Each row was made from one walk, in order. Every step used is in the known rows, and no mark comes twice. Write each row's walk.
Known rows
kitib -> kulas -> dalar: [  9 -17   1  15  -3  10  -2 -10  29   1   6   6 -21   1  23 -18  -1   6
  12   7  16   2  19 -11 -24  31   5 -30  16  -4 -14  12   9 -29]
punet -> kitib -> latu -> gopel: [-25 -13  -9 -34  27  10  10 -12  -8  18 -20 -14  12 -23  -1  10 -12   3
 -10  11  -4  21 -24  10  11  26  15 -18 -10 -17  -4   1 -12  -9]
punet -> kitib -> latu: [ -7  -1  19  -8  30  11  -6 -16 -16   8 -17 -17   8 -13   9  20 -33   1
   9   7   4  27 -10  10 -12  21   9  -5  -3  -8   6  -8 -10 -15]
punet -> bano -> kulas -> gopel: [ 11   3 -30 -30  -5  -6 -11 -33  -2 -19  -2  16  32  25   4   2  21 -14
 -11 -11 -38   7  -4 -14  21 -65 -13  53 -21 -14  -7 -41   5   4]
kitib -> latu -> gopel -> kulas -> bano: [-23 -18 -39 -20  21   0  27  13   6  23  -6 -34 -10 -26  -1   4  17  23
 -19  60  -6 -29 -48   1  20  12   8 -18 -23   3   8   4   2 -11]
latu -> gopel -> kulas: [ -3 -10 -20  -4  12  -2  34   2  23 -17   6  -5  -4 -10 -23   2  35  18
 -15  19   4 -31 -14  -3  29   5   8 -11 -23   2 -19  31   6  -1]
sodez -> punet -> bano -> kulas: [ -3   7 -10   5 -13  11 -10 -38  -9 -19  -5   9   1  18 -20   4  12  -4
 -20  17 -21  -5  -9  -6 -15 -53 -40  33 -16  10   4 -36 -28   8]
bano -> kulas: [ 16   8  -6  11   8  -7  -2 -25  10 -18 -21   0   8  17 -19   0  19  12
  12  19   1  11   5 -15  -1 -16  -4  27  -2  -4 -10 -19 -16  -9]
dalar -> punet: [ -9  17 -22  13  10   0  -2 -10 -15  -6 -11 -18  -3  -6  -9 -16 -17  -1
   3  -9   8  34  -6   5  15   9 -19  29   1   6  -2  15  -7  12]
latu -> rokan: [ 24  12  30  20  -3  -1   4 -24 -10  14 -22  -5  12  -6  -1  23   1   4
  25  -1  15 -12   1  20  -5 -19 -25  -2  -5  20 -34   7  15 -19]
bano -> kulas -> dalar -> punet -> gopel -> latu: [ -8  24  -8  32 -21 -27 -27  14  -7  -8  23  -5 -10  14 -17 -18 -23 -10
  14 -26  15  40  35 -39 -14  -2  -4  28  23 -19  13   2 -15  24]
sodez -> punet -> gopel -> latu -> kitib -> kulas: [-21 -13  24 -14 -23 -11  -7  22   9  -7  13 -13 -38 -16   8 -30  22 -18
   0   2  22 -40   6  13   3  50 -18 -45   3  14  37  -4   0  13]
latu -> gopel -> kulas -> defe: [ -6 -16 -60  -8  24  18  38  -1   4  -8 -13  -1 -14 -25 -20  -1  45   8
 -33  12  -1 -39   2  13  43  10  35 -27 -25  -6 -19  19   1   1]
punet -> gopel: [ 17   7  20  15  -4 -10  -5  -2 -15 -19 -16  -4  15  -3  -6  -2  12 -10
  11 -20  16   8 -13 -18   7  -1   1  11   3  -3  -1  -4   6   1]
rokan -> latu -> kitib -> punet -> bano -> kulas: [ 15  -6  34 -36 -13 -20  -7   5  35  14  11  41  24  22  10  19   5  -3
 -35  13 -52  -8 -21   0   3 -11  24  12 -10  -8   9 -34 -20   6]
punet -> kitib: [  7   9  11  -9  21  14   1 -11 -19 -13 -18   3  16  -2 -15  22   1  -2
   0  -4   2  18   8   9  -8   1   9  -6 -10   2  -5   2  -6  -9]
rokan -> latu -> kitib -> punet -> gopel: [ 11 -25  65 -21 -18 -22  -9  35   6  10   0  42  23  -1  11   5  -3  -4
 -12 -14 -15  -6 -28   1   8  13  47 -11  19  -8  18 -16   5  12]
defe -> kulas -> dalar -> punet -> kitib: [  8  29  -8  19  -2  36  -8  12  -4 -12  11   2   0  10  -8  11 -35   5
  24 -30  -8  23  25  -3 -39  -1  20  -3  32   0   1  18 -27   3]
kitib -> punet -> bano: [ 12  17  -7 -10   3  12 -16  -8  -1   6   3  15   8  -5   7   6  -2  -5
 -43 -10 -18  -1  -3   2   1  -5   9   3 -28 -15  -6 -22  16  -4]
rokan -> latu -> kitib: [ -3 -23  45 -12  -1 -23  24   2  24  18  -7   5  18   8  14  13  -4   2
  11  13 -11  -8 -45  18  10   4   8 -13  17  15   0  17  -3   2]
bano -> kulas -> defe: [ 11   1 -41   6  22  14   4 -26  -7 -10 -41  11  -4   2 -19  -3  30   4
  -8  14  -3   4  22   3  17  -9  20  10  -4 -10 -10 -32 -18  -6]
defe -> kulas -> dalar -> punet: [  5  20 -19  38 -16  20   3   5  13  -3  10 -11 -14   9   5 -12 -22  14
  30 -26   5  13   7 -12 -23   2   8   8  40   1 -10  20 -13   3]
rokan -> latu: [ -3 -21  26  12   3 -10  21  -5   0   2 -13   4  16   6   8  15 -19   0
   3   7  12  14 -41   2   7  -6  11   5  24   0 -15   9  -2  -3]
sodez -> punet: [-19 -11   4  11  -3  21   8 -17 -22  -8 -22   7 -10   1 -16  -9   2  11
  -7  15  16  -6 -15  13 -11 -23 -22  -1   6  19  -3 -10  -4   1]
bano -> kulas -> dalar -> punet: [ -4  13 -15  23  -7  -4 -15 -12   5  -2   1  14  -5  24 -14 -22 -21  13
  15   0 -12  44  22 -25 -22 -15  -9  36  16  -2  -6   1 -22   7]
defe -> kulas -> dalar: [ 20   5   2  33 -10  25  14   2  26  -1   5  -2  -2  14  12   6   0  21
  33 -13  11 -12   0 -15 -38 -10  24 -24  42  -3 -23  11  -1 -22]
sodez -> punet -> bano -> kulas -> gopel: [-15  -5 -29 -29 -22  16  -8 -33 -25 -21  -2  26  18  24  -8   0  14  -9
 -23  -1 -39  -3  -7  -2   6 -83 -36  52 -15   5   2 -53  -4  13]
dalar -> punet -> gopel -> latu -> kitib -> kulas: [-11  10  -1 -12 -11 -33 -18  29  23  -3  22 -39 -28 -24  11 -35   4 -31
   9 -19  15  -3  15   5  31  82 -17 -19  -5   0  41  24  -5  29]
punet -> gopel -> latu: [  1  10  10  16   0 -21  -1  17 -11 -11  -1 -23  -1 -10  -3  -3   7 -13
   6 -20  37   3   2 -12  14  15   0  -9   5 -17   1  12  13  11]

Write each row's walk
[ 21 -12  34  41 -14  -4   0  20   2 -27  29  16  -1  13  -6   7   6  13
  15 -25   9 -23   8 -37 -26 -17  18  -3   3   0  -7  23  13  -5]  punet -> gopel -> kulas -> dalar
[-19 -12 -10 -44   7 -17  18  14   7  25  10 -12   4   0  22 -13  21  -8
   6  -9  -7 -24  -5  25  26  -3   2 -23  -2   4   8   3  37  11]  kulas -> gopel -> latu -> kitib
[-33 -28  -9  13 -13 -12  30  22  21   2  35  16  -5   5  -7   0 -31  16
 -13  -3  -8  11 -19 -10  10  -5  16   8  21   1 -16  61 -10  17]  rokan -> latu -> gopel -> kulas -> dalar -> punet
[ -8   5  14 -12   9 -16  21  11  26  24   7 -27 -13  -1  11  -4  17   1
   7   9  14 -26  -8  21   8  27  -7 -44  -2   8   7  25  11   5]  gopel -> latu -> kitib
[ -4  10  10  31 -21  -5 -23   8 -19  -7   8   5   3   4  -3 -18 -31  -7
  11 -40   6  40   6 -28 -14  -5   1  28  23  -4   3  17  -4  20]  kulas -> dalar -> punet -> gopel
[ 11  -5  19 -29   8   3  -5  12  17  22  -7  23   0  -1   3 -12  19  16
 -16   7 -17 -21  -2  15   0  26  29 -25 -10   4   9 -13  18  -4]  latu -> kitib -> punet
[ 18  17  37  14 -13 -15 -23  32 -27  18   5  13   3 -17  -2  21  -4 -12
   2 -32  29 -14  33   8   3   6   9 -19  -7 -19  -9 -14  33  -5]  kitib -> punet -> gopel -> latu -> rokan
[-31   0 -39 -28 -15  -1  -3 -17 -24  -7  14   5   0  17  -4  -3  10 -12
 -28  -1 -20  -8   6   3   8 -67 -37  29 -15  -7   7 -43   3  21]  sodez -> punet -> bano -> kulas -> gopel -> latu
[-24   0  13  18 -14  -3   0  14 -35  -9  -3 -10 -17 -10 -16  -8   1  -9
  -6 -11  38 -10  -4  -1  -6  -9 -18  -8  10   1  14  -5   3  21]  sodez -> punet -> gopel -> latu
[-11 -37   3  -5   3 -18  46  11  22 -11  15   7   8  -5 -10  18   8  14
 -13  21   4 -24 -39  -1  30  -2  18  -6   0   1 -23  39   0   2]  rokan -> latu -> gopel -> kulas
[  9 -23  21  -9  -7   5   0  -3  54  18  13   7 -20   5  31 -23   9  10
  18  12  -2 -27   8   0 -23  43   9 -48  11  13   5  17   9 -23]  latu -> kitib -> kulas -> dalar
[ -3   7  -2 -12 -19   3 -24  -8  45  18  35  -6 -24   0  31 -26 -18 -19
 -10 -16 -30  -3   4   5  -8  39 -25 -15  -9  15  17  26 -11  11]  latu -> kitib -> kulas -> dalar -> punet -> bano
[ 23  23 -27   3   2  24  14  11  -5  -1 -29 -30   6  -2  -4  10  24  10
  12  27   9 -20 -26   2 -11 -14   7 -15  20   7   3 -16  -2 -20]  defe -> kulas -> bano
[ 14   7 -20 -29  23  22  -9   3 -15 -10 -29 -10  -1 -14  -2   8  10 -16
 -18  40   4   5  15  17 -12  33   9 -31 -13   5  24 -19 -12 -27]  punet -> kitib -> kulas -> bano
[ -5   3  -4  39   0   3   7  11   7 -12  32   4 -25   9  -8  -8 -22  19
   6 -10   2   4  16  -9 -19  -2  -1  13   0  10  -3  44  -2   6]  gopel -> kulas -> dalar -> punet
[-10  -8 -30 -42  19   5   2  14 -13 -10   7  -7  -2 -11  20  -2   4 -26
  -5 -12  12   9  43  17  15  31  11 -28  -9 -20   9  -5  26 -11]  punet -> kitib -> kulas -> gopel -> latu
[  6  16  20  22   4 -14  11  -5  -9  28  -3 -25  -2 -12   4  25  -5  -4
  23  -1  36 -13  16  25   2  -1 -30 -21  -3   6 -27  20  20 -10]  gopel -> latu -> rokan
[ -7  -6  27  15 -21  12 -12  -4 -36 -26 -18  10  -3  -3 -20 -11   7  -4
  -2 -10  18  -3 -18  -7 -10 -22 -17  14   7  14  10 -18  -5  12]  sodez -> punet -> gopel
[ -1  24 -39 -26  20  19 -20   8 -26 -10 -21 -18  -9 -18  -8  -9 -11 -23
 -23  29  -3  33  21  20   0  43  -7  -4 -12   9  35  -5 -24  -4]  dalar -> punet -> kitib -> kulas -> bano
[-15   6 -10  28  -3   8  -9  -5  -3  12   5   1  -9   5   0 -19 -35   5
   6 -16   2  38   7  -8 -19  -2  -5  15  20   6  -7  27  -3   9]  kulas -> dalar -> punet
[-15  -8  50   4   1  31  -9 -22 -49  22 -20   4   1 -14  -5  38 -39   4
  18  13   6  -2   0  36 -32 -20 -32  -8  -4  24  -1 -17 -12 -14]  sodez -> punet -> kitib -> latu -> rokan
[ 17  13   0  13 -13   0 -16 -31  23  -1  14  13  10  30   2  10   1   6
  -4   0 -30  10   5 -31 -32 -43  -9  19  -4  -7 -19 -14 -13  -6]  punet -> bano -> kulas -> dalar
[  1  21   1  19  -7 -10 -21   2 -27 -23  -9 -13   7  -6 -17 -18 -12 -18
   5 -32  11  36  -5 -15  20   2 -12  40   2   0  14   6  -8  27]  dalar -> punet -> gopel
[ 23   8   3   0   1   4 -14  49 -27 -20   0  21   1  -8 -16   7  31   9
 -32  19  -1 -30   6 -17  -2  -6  36  -2 -23  -6  29 -25  17  -7]  kitib -> punet -> gopel -> kulas -> bano
[  2 -13  40 -36 -10 -11   2  13  26  26  14  29  21   8  23  22 -12 -11
 -41  -2 -39 -16 -37  21   6   2  22 -13  -7  -4   8 -10   2  10]  rokan -> latu -> kitib -> punet -> bano
[-22   0  13  20  17  14  -8  13  -8   0  33  -6 -16  -2   5  18 -57  18
  15  -7  -8  24  17  -6 -37  17  10   4  -6  -3  14  30 -20   2]  gopel -> kulas -> dalar -> punet -> kitib -> latu
[  4 -11 -13 -14  -5 -12   2  -1  -4  14   7 -10  -6 -19  29   4   7 -16
  22 -10  23 -22  35  28  29  12 -21 -25  -1  -4 -18   2  43 -19]  kitib -> kulas -> gopel -> latu -> rokan
[ -6  29 -24   5   5  -1 -13 -22 -12  -4   5 -23   4  -6  -7  -6 -23 -21
 -20 -20 -14  26 -17   8  20  -6 -38  35 -20   3   2  12 -12  23]  dalar -> punet -> bano
[ 23   1  28 -26  -5  -4 -12  56   0  -5   7  20   2  -3  -9   1  45   7
 -27  25 -21 -53  -2  -4   1   8  40 -20 -31  12  45 -20  12   2]  latu -> kitib -> punet -> gopel -> kulas -> bano
[ 15   2   3 -14  18  15  -6  -7   2 -23 -15  -3  -3 -12   0   5   4 -13
  -4   4  12  11  25  12  -5  48   9 -25 -14  -1   2   2  -9 -24]  punet -> kitib -> kulas
[-12  -2 -36 -20  10 -22   8  -4  -4  -4   0  -1  10  12  -2  -8  20  -2
   9  -2   3   9  19  -8  23 -28  -2  22   2 -19  -4 -23  18   5]  bano -> kulas -> gopel -> latu
[  8  -4  36  19   6  -2  -2 -28 -10  35 -20 -21   5 -15  16  25 -22  10
  34  12  16  -2 -19  19  -5   1 -30  -1   1   7 -22  -3   9 -21]  kitib -> latu -> rokan
[  4  -7 -27 -23   3  -5   0 -24  -6 -19 -16  15  25  20  -6 -12  24   5
  11   2 -22  12   5 -14  15 -44   2  44  -1  -7  -9 -35  12  -2]  bano -> kulas -> gopel
[ 13   0   3  22  -4  -1  -2 -19  19   0  -7  22   5  32  -3  -6   6  22
  17  12  -3  17  13 -29 -35 -27   9  15  17  -3 -19 -10  -9 -18]  bano -> kulas -> dalar
[ -6  -2 -21  21  -4   7 -12  -4  19   1  13  -3 -29  -2  15 -36 -30   1
   7 -11   9  27  23  -9 -13  43  -9  -5  18  -3  -2  23  -4  -4]  kitib -> kulas -> dalar -> punet
[  9   2  -9  -9  -4 -21   4  -8 -15  10  -3   4  19  10   0  17  16  -4
  30  -1   0  -6  35   8  21 -49 -26  20  -5  -5 -23 -19  23  -4]  bano -> kulas -> gopel -> latu -> rokan
[-21 -24 -15  -4  19  -2  29  -2  26   4   9 -26 -13 -21   4   1   9  24
  -5  28   2 -27 -36  -9  24  28   3 -11 -15  -8 -11  21   2  -8]  kitib -> latu -> gopel -> kulas
